Each row was made from one path, in order. Every step used is in the known rows, and no mark comes twice. Write each row's path.
In the rows, 128 means zero.
Known rows
S -> D -> P -> A -> E -> M: [ 67 176 137 103  81  85 169 105 131 146  83  80 118 108 107  66 126 161
  43 165  79 151 164 118 145  80  82 117 171  99 143 138 140 105 139 129
 164 169 129 101  89 144  80 134  90  92]
D -> P -> A -> K: [ 81 169 141 122 118  70 133 112 111 140 108  71 144 100  92  99 119 163
  33 139  89 136 140 105 156 102 112 114 181 109 149 132 151 116 120 113
 163 154 125 121  98 142  86 116  95  86]
E -> A -> P -> D: [ 69 146 128 121 124 109 138 116 116 130 111 105 176 116 107  87 129 123
  71 121  79 166 175 110 168  89  99 120 165 127 147 127 135 112 116 141
 163 145 130 134  95 144  83 122  94 103]
Y -> V: [100 132 110  85 145  92 149 102 118 159 113  82 188 141 129 113 145 133
  71 110  89 121 136 130 142 110  92 107 160 152 130 121 140 112 129 139
 162 140 129 123  85 140 102 116  86  96]
S -> D -> P -> A -> K -> B -> T -> H: [ 87 204 139 104  94  61 133 126 111 124 106  62 146 110  78  81 108 185
  28 175  78 148 145  77 190  96 102 133 200 120 117 135 161 127 120 107
 155 180 137 105 103 159  69 164  81 101]
Y -> M -> E -> A -> P -> D: [ 34 134 129 121 119  98 142 135 121 137 119 110 171 133 121  79 147 135
  63 139  93 174 181  99 146  90  74 135 165 113 143 145 128 103 127 145
 155 156 127 137 106 129  97 136  60  88]
B -> K: [ 91 134 117  90 117 104 139 106 103 154 119  87 172 130 104 134 135 121
  49 132  81 122 139 119 155 109 116 108 177 138 137 119 144 129 103 136
 172 131 123 118  94 152 116 119 103 113]
T -> B: [106 128 111 111 128  92 134 110 109 160 121  87 160 139  96 117 118 133
  63  87  85 118 130 101 164  89  97 127 157 128 138 134 140 140 126 132
 164 135 117 124  87 145 112 143 105  95]
D -> P -> A -> K -> B: [ 92 170 139 117 110  70 119 118 113 128 109  63 141  99  83  96 111 181
  34 139  82 157 143 105 168 108 111 148 179 105 151 120 154 109 129 111
 157 168 132 106  98 145  65 129  82  83]
E -> M: [ 92 123 119  86 110 101 146 106 119 157 107  89 153 131 121 103 133 116
  79 126  76 123 136 135 139  97  87 132 153 125 154 121 134 139 124 136
 165 148 136 114  89 140 106 104  98 101]
V -> Y -> M -> E -> A -> P: [ 34 117 101 124 125 111 147 140 113 160 127 102 171 135 119  90 161 132
  74 134  93 141 181 126 121  92  88 144 144 127 160 134 128 113 121 166
 144 141 142 116  95 125  92 129  55  90]
B -> T -> H: [ 99 150 119  90 122  87 125 116  95 160 122  89 180 143 115 132 121 123
  67 128  82 107 127  96 176 100 111 112 172 138 125 132 150 150  96 131
 169 147 134 124  91 146 110 136 105 120]
V -> Y -> M -> E -> A -> P -> D -> S: [ 37 141 120 127 122 112 166 146 103 154 131  88 169 118  97  71 161 150
  72 138  81 183 194 114 130  70  68 140 150 128 153 149 141  65 136 147
 141 154 164 121 101 139  90 131  35  78]
E -> A -> K -> B -> T: [ 89 152 121  96 104  91 115 117 110 119 127  84 170 120 107 101 128 129
  44 155  97 141 155 133 175 100 121 146 157 113 133  88 151 124 106 153
 166 164 127 105  95 143  61 120  83 122]
S -> D -> P -> A -> K: [ 84 179 141 125 105  82 153 113 123 137  95  72 137 101  89  80 125 168
  33 161  91 138 146  98 148 101  98 104 193 116 134 138 150 124 133 109
 158 154 120 113 104 165  91 131  89  91]
B -> K -> A -> E -> M: [ 70 131 121  76  95  92 135  98 110 140 118  84 146 131  87 116 125 144
  41 146  75 151 163 149 155  79 112 137 155 101 155 100 145 116 119 154
 173 144 146  93  83 127  74 118 103 121]
D -> P -> A -> K -> B -> T -> H -> W: [107 189 139  86 105  49 124 121 104 137 113  60 181 127  92 103 107 172
  27 159  86 153 136 108 198  99 119 142 179 110 137 138 164 119 122 107
 172 181 142 109  92 162  63 143  80 106]
A -> E -> M -> Y: [ 65 138 127  78  97 103 149 113 114 155 107  72 147 133 123 133 143 141
  73 132  94 131 142 122 131  88  97 122 142  98 173 111 128 108 123 134
 167 129 145 120 108 122  86  96 105 104]
Y -> M -> E -> A -> K -> B -> T: [ 55 143 123  97  98  83 122 133 112 130 133  93 164 135 122  95 145 141
  36 169 110 149 162 119 151 100  98 164 159  99 126 106 141 117 115 155
 159 176 127 109 106 129  73 133  52 108]
S -> D -> P: [109 144 118 121  98 102 158 121 126 157  96  75 141 117 113  82 142 163
  71 142  94 129 160 106 142 119  90 110 180 140 136 129 148 113 123 124
 167 150 125 109  93 171 111 129  92  93]
V -> Y: [ 94 128 101 113 130 115 145 112 102 174 116  90 171 127 114 124 137 119
  84 107  83 120 132 120 129 101 105 130 155 148 152 126 148 122 127 129
 154 122 139 102  86 157 118 115  92 104]
M -> Y -> V: [101 131 112  79 146  96 160 106 109 158 115  66 186 143 136 131 156 150
  80 106 102 127 133 107 127 115  91 115 155 148 150 119 135  99 125 125
 160 126 133 131 100 133 109 100  91  92]
M -> E -> A -> K -> B -> T -> H -> W: [ 96 150 130  81 100  83 118 128 106 136 123  83 203 162 102 130 139 136
  40 149 103 149 133 131 182  98 105 160 167 101 132 129 140 141 116 139
 173 160 137 130 113 139  60 120  60 132]
A -> K -> B -> T -> H -> W: [108 160 125  71  99  70 109 121 107 134 121  72 203 148 101 130 121 144
  46 149  86 128 121 121 194 101 121 134 166 116 133 117 152 141 121 122
 174 156 144 113 106 166  71 133  85 125]
E -> A -> K: [ 82 136 118 116 123  97 132 116 115 129 118  87 167 127 102 108 142 118
  51 128  94 120 143 138 153  92 102 121 156 107 149 104 133 146 115 150
 164 134 120 131 102 141  75  98  87 121]
P -> A: [107 151 132 113 134  93 138  93  98 157  97  95 165 124 119 118 119 128
  52 108  81 138 125 104 147 106 100 123 175 121 147 144 141 135 124 114
 159 151 112 115  88 151 114 124 105  99]
S -> D: [110 141 120 112 108 115 150 108 118 153  91  90 159 131 120 102 142 135
  71 133  90 122 138 111 137 114  90 110 181 140 134 128 141 139 129 122
 161 139 117 109 101 174 120 129 100 105]
M -> E: [ 95 128 132 109 114 110 126 115 110 173 108  95 167 140 123 141 138 134
  64 111  97 129 125 108 134 120  99 127 179 124 140 143 135 129 119 123
 163 137 123 130 105 133 118 108  92  97]
Y -> M -> E -> A -> K -> B -> T -> H: [ 50 149 122  93 105  69 118 145 109 128 139  85 173 150 101 103 140 145
  43 158  96 138 148 106 170  86  84 172 160  99 126 119 135 145 111 155
 154 168 138 129 115 123  63 142  44 114]
M -> E -> A -> P -> D: [ 58 145 144 122 117 114 131 120 117 141 113 111 173 125 111 106 135 131
  66 121  89 172 168 104 155  97  95 128 178 117 142 145 129 107 119 139
 159 146 131 147 106 122  92 119  85  94]
S -> D -> P -> A -> E -> M -> Y -> V: [ 61 178 131  74 109  76 197 105 131 147  88  57 138 123 120  73 150 184
  50 159  98 159 167 111 123  79  71 112 161 114 149 133 136  72 148 127
 156 157 139 115  97 123  78 126  77  83]
H -> T -> B -> K -> A -> P: [ 93 121 131 115 114  89 124  89 100 151 125  66 179 146  68 109 104 179
  45 119  91 154 152 106 168  85 130 133 160 130 145 123 158 137 120 142
 170 132 129 111  76 145  74 147 102 107]

Write each row's path
[110 151 117  87 112  85 113 123  97 147 119  80 176 140 107 128 118 143
  70 123  73 129 130  95 189 109 106 147 168 135 126 120 152 141 105 129
 162 162 138 110  92 148  91 145  92 113] => K -> B -> T -> H
[ 21 134 111 126 130 111 156 138 113 154 127 111 176 128 111  80 149 127
  78 135  89 171 180 104 129  76  77 146 152 128 151 148 136  93 138 147
 145 140 145 124  98 136 101 137  51  86] => V -> Y -> M -> E -> A -> P -> D
[118 116 124 110 120  90 139  82  92 165 125  67 174 160  73 118 106 159
  46 107  97 151 128 107 156  84 114 147 156 127 141 128 163 147 129 132
 176 126 116 111  68 156  90 137  94 119] => H -> T -> B -> K -> A
[ 73 119 120 107 116  98 135 126 112 169 114  95 164 146 134 117 150 139
  66 127 100 129 139 104 125 116  79 135 168 118 139 145 131 125 128 132
 157 150 121 123 106 139 124 125  70  89] => Y -> M -> E
[ 96 181 138 123  94  80 141 117 122 122  94  64 135  98  81  76 119 189
  32 159  85 159 150  98 160 109  98 139 193 111 137 126 149 113 143 104
 152 168 123  97 108 163  73 144  80  86] => S -> D -> P -> A -> K -> B
[ 71 153 136 113 117 103 126 114 116 143 109  99 174 115 110 104 120 140
  73 124  76 156 156  93 163  98 108 102 180 134 143 134 143 104 124 119
 162 140 137 126 103 149 102 136 108  89] => A -> P -> D
[101 130 124 118 114  91 117 107 106 148 106  86 157 136 102 123 125 161
  53 114  88 142 152 126 157 101 114 129 160 102 152 108 149 118 128 141
 166 142 133  99  89 141  78 123 110 115] => K -> A -> E
[ 68 159 137  89 109  86 145  93 110 150  94  95 145 124 114 107 117 125
  43 133  71 143 136 130 147  72  95 122 160  94 155 130 131 122 133 133
 161 157 130 106  90 125  80 121 101 103] => P -> A -> E -> M
[ 54 130 119 108 105  89 124 139 119 125 124  83 161 137 105  98 149 151
  44 143  98 151 152 126 143 100  79 175 153  92 147 111 126 128 136 151
 151 159 127 122 117 129  66 122  45  98] => Y -> M -> E -> A -> K -> B
[ 81 183 136 127  97  88 159 112 117 149  84  78 133 110 102  87 126 172
  34 149  89 146 161 101 151  96 100  98 187 108 136 142 145 100 134 123
 162 156 114 104  95 155  87 145  97  95] => S -> D -> P -> A -> E
[ 79 172 137 122 109  78 137 113 108 155  98  79 142 108 104 107 117 163
  37 130  88 143 155 106 157  96 113 108 171 102 148 137 146  94 120 127
 168 157 121 114  89 136  81 129 101  92] => D -> P -> A -> E
[ 91 179 143  97 110  76 111 102  99 134 116  88 164 110 105 113 105 148
  26 157  88 148 130 100 175 103 130 137 182 110 128 115 159 122 117 111
 155 172 124  93  97 148  81 140  98 101] => P -> A -> K -> B -> T
[ 80 129 117 122 121 106 131 119 114 133 112  94 172 122 114 101 142 127
  68 118  81 135 174 135 161 103 110 118 155 125 158 113 129 129  99 162
 162 146 128 124  92 138  76 114  99 104] => E -> A -> P
[ 81 125 117  65 127  80 156  99 117 147 112  64 162 147 118 112 150 172
  70 123 100 156 156 137 132  85  87 142 129 110 165 101 136  90 140 147
 161 139 155 101  91 112  66 104  87 102] => K -> A -> E -> M -> Y -> V
[ 64 129 109  47 123  70 168  98 114 141 136  60 159 154  74 114 131 174
  38 120  89 157 163 126 155  54  96 143 134 111 148 105 140  90 137 157
 164 133 151 112  84 102  67 138  88 105] => T -> B -> K -> A -> E -> M -> Y -> V
[ 59 118 102 112 127 108 150 131 108 186 123  98 167 147 126 113 153 130
  79 125  98 128 138 107 106 103  81 146 155 136 149 145 143 117 138 132
 147 130 138 109  98 143 128 125  58  89] => V -> Y -> M -> E
[ 95 167 137 106 119  80 116 105 105 127 107  77 162 111  90 115 111 158
  32 128  76 149 121 107 163 105 110 148 178 105 148 120 143 133 138 108
 153 159 123 105 107 149  74 129  89  94] => P -> A -> K -> B
[ 81 167 137 114 120  91 131  97 100 151  95  96 161 124 111 128 117 138
  37 116  81 135 131 111 155  89 112 106 170  98 146 133 135 117 126 127
 161 146 114 114  98 139  88 129 109 106] => P -> A -> E
[ 87 122 128  89 103  93 140 109 110 148 107  70 140 136 111 122 136 167
  71 127  94 156 152 124 133  88  96 153 142  90 180 106 137 110 126 135
 164 138 151  97  98 121  76  99 106 108] => K -> A -> E -> M -> Y
[ 59 139 117  54 119  88 165 104 123 152 110  67 168 146 128 124 156 149
  72 127  95 130 148 134 126  82  89 113 136 115 156 106 127  88 135 146
 164 132 149 123 102 108  77 102  87 100] => A -> E -> M -> Y -> V
[ 88 132 108  94 117  93 143 107 106 154 132  83 164 137  81 129 119 127
  39 106  79 122 138 104 171  84 114 122 168 136 131 131 145 134 114 139
 168 129 116 128  86 146 116 147 103 103] => T -> B -> K
[ 84 164 143 117 130  84 127  97 104 141 107  88 165 115 100 120 117 139
  35 129  86 129 117 109 150  97 113 113 180 108 146 131 142 141 125 113
 155 141 119 120 104 148  94 118 100 101] => P -> A -> K
[109 166 134 127 110  91 165 106 113 153  87  78 137 108 109  77 127 162
  50 142  88 150 152  92 144 112  87 117 192 129 136 151 151 117 130 109
 158 163 114 107  88 169 112 137  92  88] => S -> D -> P -> A
[ 91 157 127  90  99  85 104 116 110 133 128  80 168 114 110 118 120 146
  45 156  93 129 139 114 172 109 128 129 175 121 125  95 157 120 113 128
 164 163 136  98 102 152  79 132  98 107] => A -> K -> B -> T
[ 83 124 117 108 117  83 118 111 105 135 136  81 160 128  63 110 109 171
  37 113  75 151 170 109 185  86 127 132 168 131 144 120 153 126 111 149
 159 141 136 105  82 134  88 160 112  96] => T -> B -> K -> A -> P
[ 66 138 122  83  96  97 136 108 125 152 103  88 150 131 115 112 133 127
  65 134  80 122 145 144 148  82  99 117 147 101 152 112 130 121 129 148
 170 144 139 113  95 126  81 108 100 108] => A -> E -> M
[ 84 136 119  97 106  92 123 103 100 142 119  82 161 133  87 137 126 155
  32 131  87 147 158 130 163  96 128 120 168 110 144 105 151 111 113 148
 172 134 131 100  89 138  79 128 108 123] => B -> K -> A -> E
[ 46 126 100 114 116 101 139 141 112 142 132  85 164 134  96  96 154 144
  58 141  97 150 152 130 124  89  80 185 144 108 152 115 133 119 143 152
 143 144 140 106 108 134  69 123  33  98] => V -> Y -> M -> E -> A -> K -> B
[108 151 135 109 119 106 148 114 100 153 113  75 167 117 100 102 131 143
  68 112  75 162 147 104 158  91  87 111 172 132 138 139 155  87 131 110
 161 154 144 121  98 165 107 114  83  93] => P -> D -> S
[ 84 193 140 100 109  53 112 126 101 131 122  62 153 109  77 102 101 176
  28 156  75 144 141  83 199  96 117 143 184 112 129 128 163 124 110 112
 159 177 141 113  97 141  60 150  84  97] => D -> P -> A -> K -> B -> T -> H
[ 86 159 116  93 110  80 113 128 103 116 130  78 176 132  85 112 127 133
  46 141  81 132 142 117 195  87 108 149 160 112 130 101 144 151 103 151
 161 160 139 122 102 138  51 131  78 128] => E -> A -> K -> B -> T -> H
[ 96 194 142 109  87  75 137 114 118 128 104  70 137  94  96  73 111 181
  23 188  93 161 159  89 170 111 116 128 197 118 117 119 169 101 124 107
 160 185 124  88  97 167  78 155  87  93] => S -> D -> P -> A -> K -> B -> T
[ 68 127 114  79  97  80 140 101 112 142 132  82 140 138  63 108 109 150
  32 125  73 148 160 135 176  56 107 147 147  99 145 111 145 124 130 160
 170 143 139 102  78 122  73 148 102 114] => T -> B -> K -> A -> E -> M
[122 132 115  88 127  88 140 115 102 160 103  82 203 161 112 135 134 125
  73 106  81 118 115 128 165 103  94 120 164 128 152 146 136 154 127 122
 176 133 130 130  96 170 103 115  89 119] => T -> H -> W
[ 72 158 131  95 103  87 107 135 105 128 133  82 176 142  89 129 131 141
  41 143  91 138 134 109 183  95 105 162 171 105 124 119 139 149 102 146
 158 158 137 136 113 118  57 125  68 124] => M -> E -> A -> K -> B -> T -> H
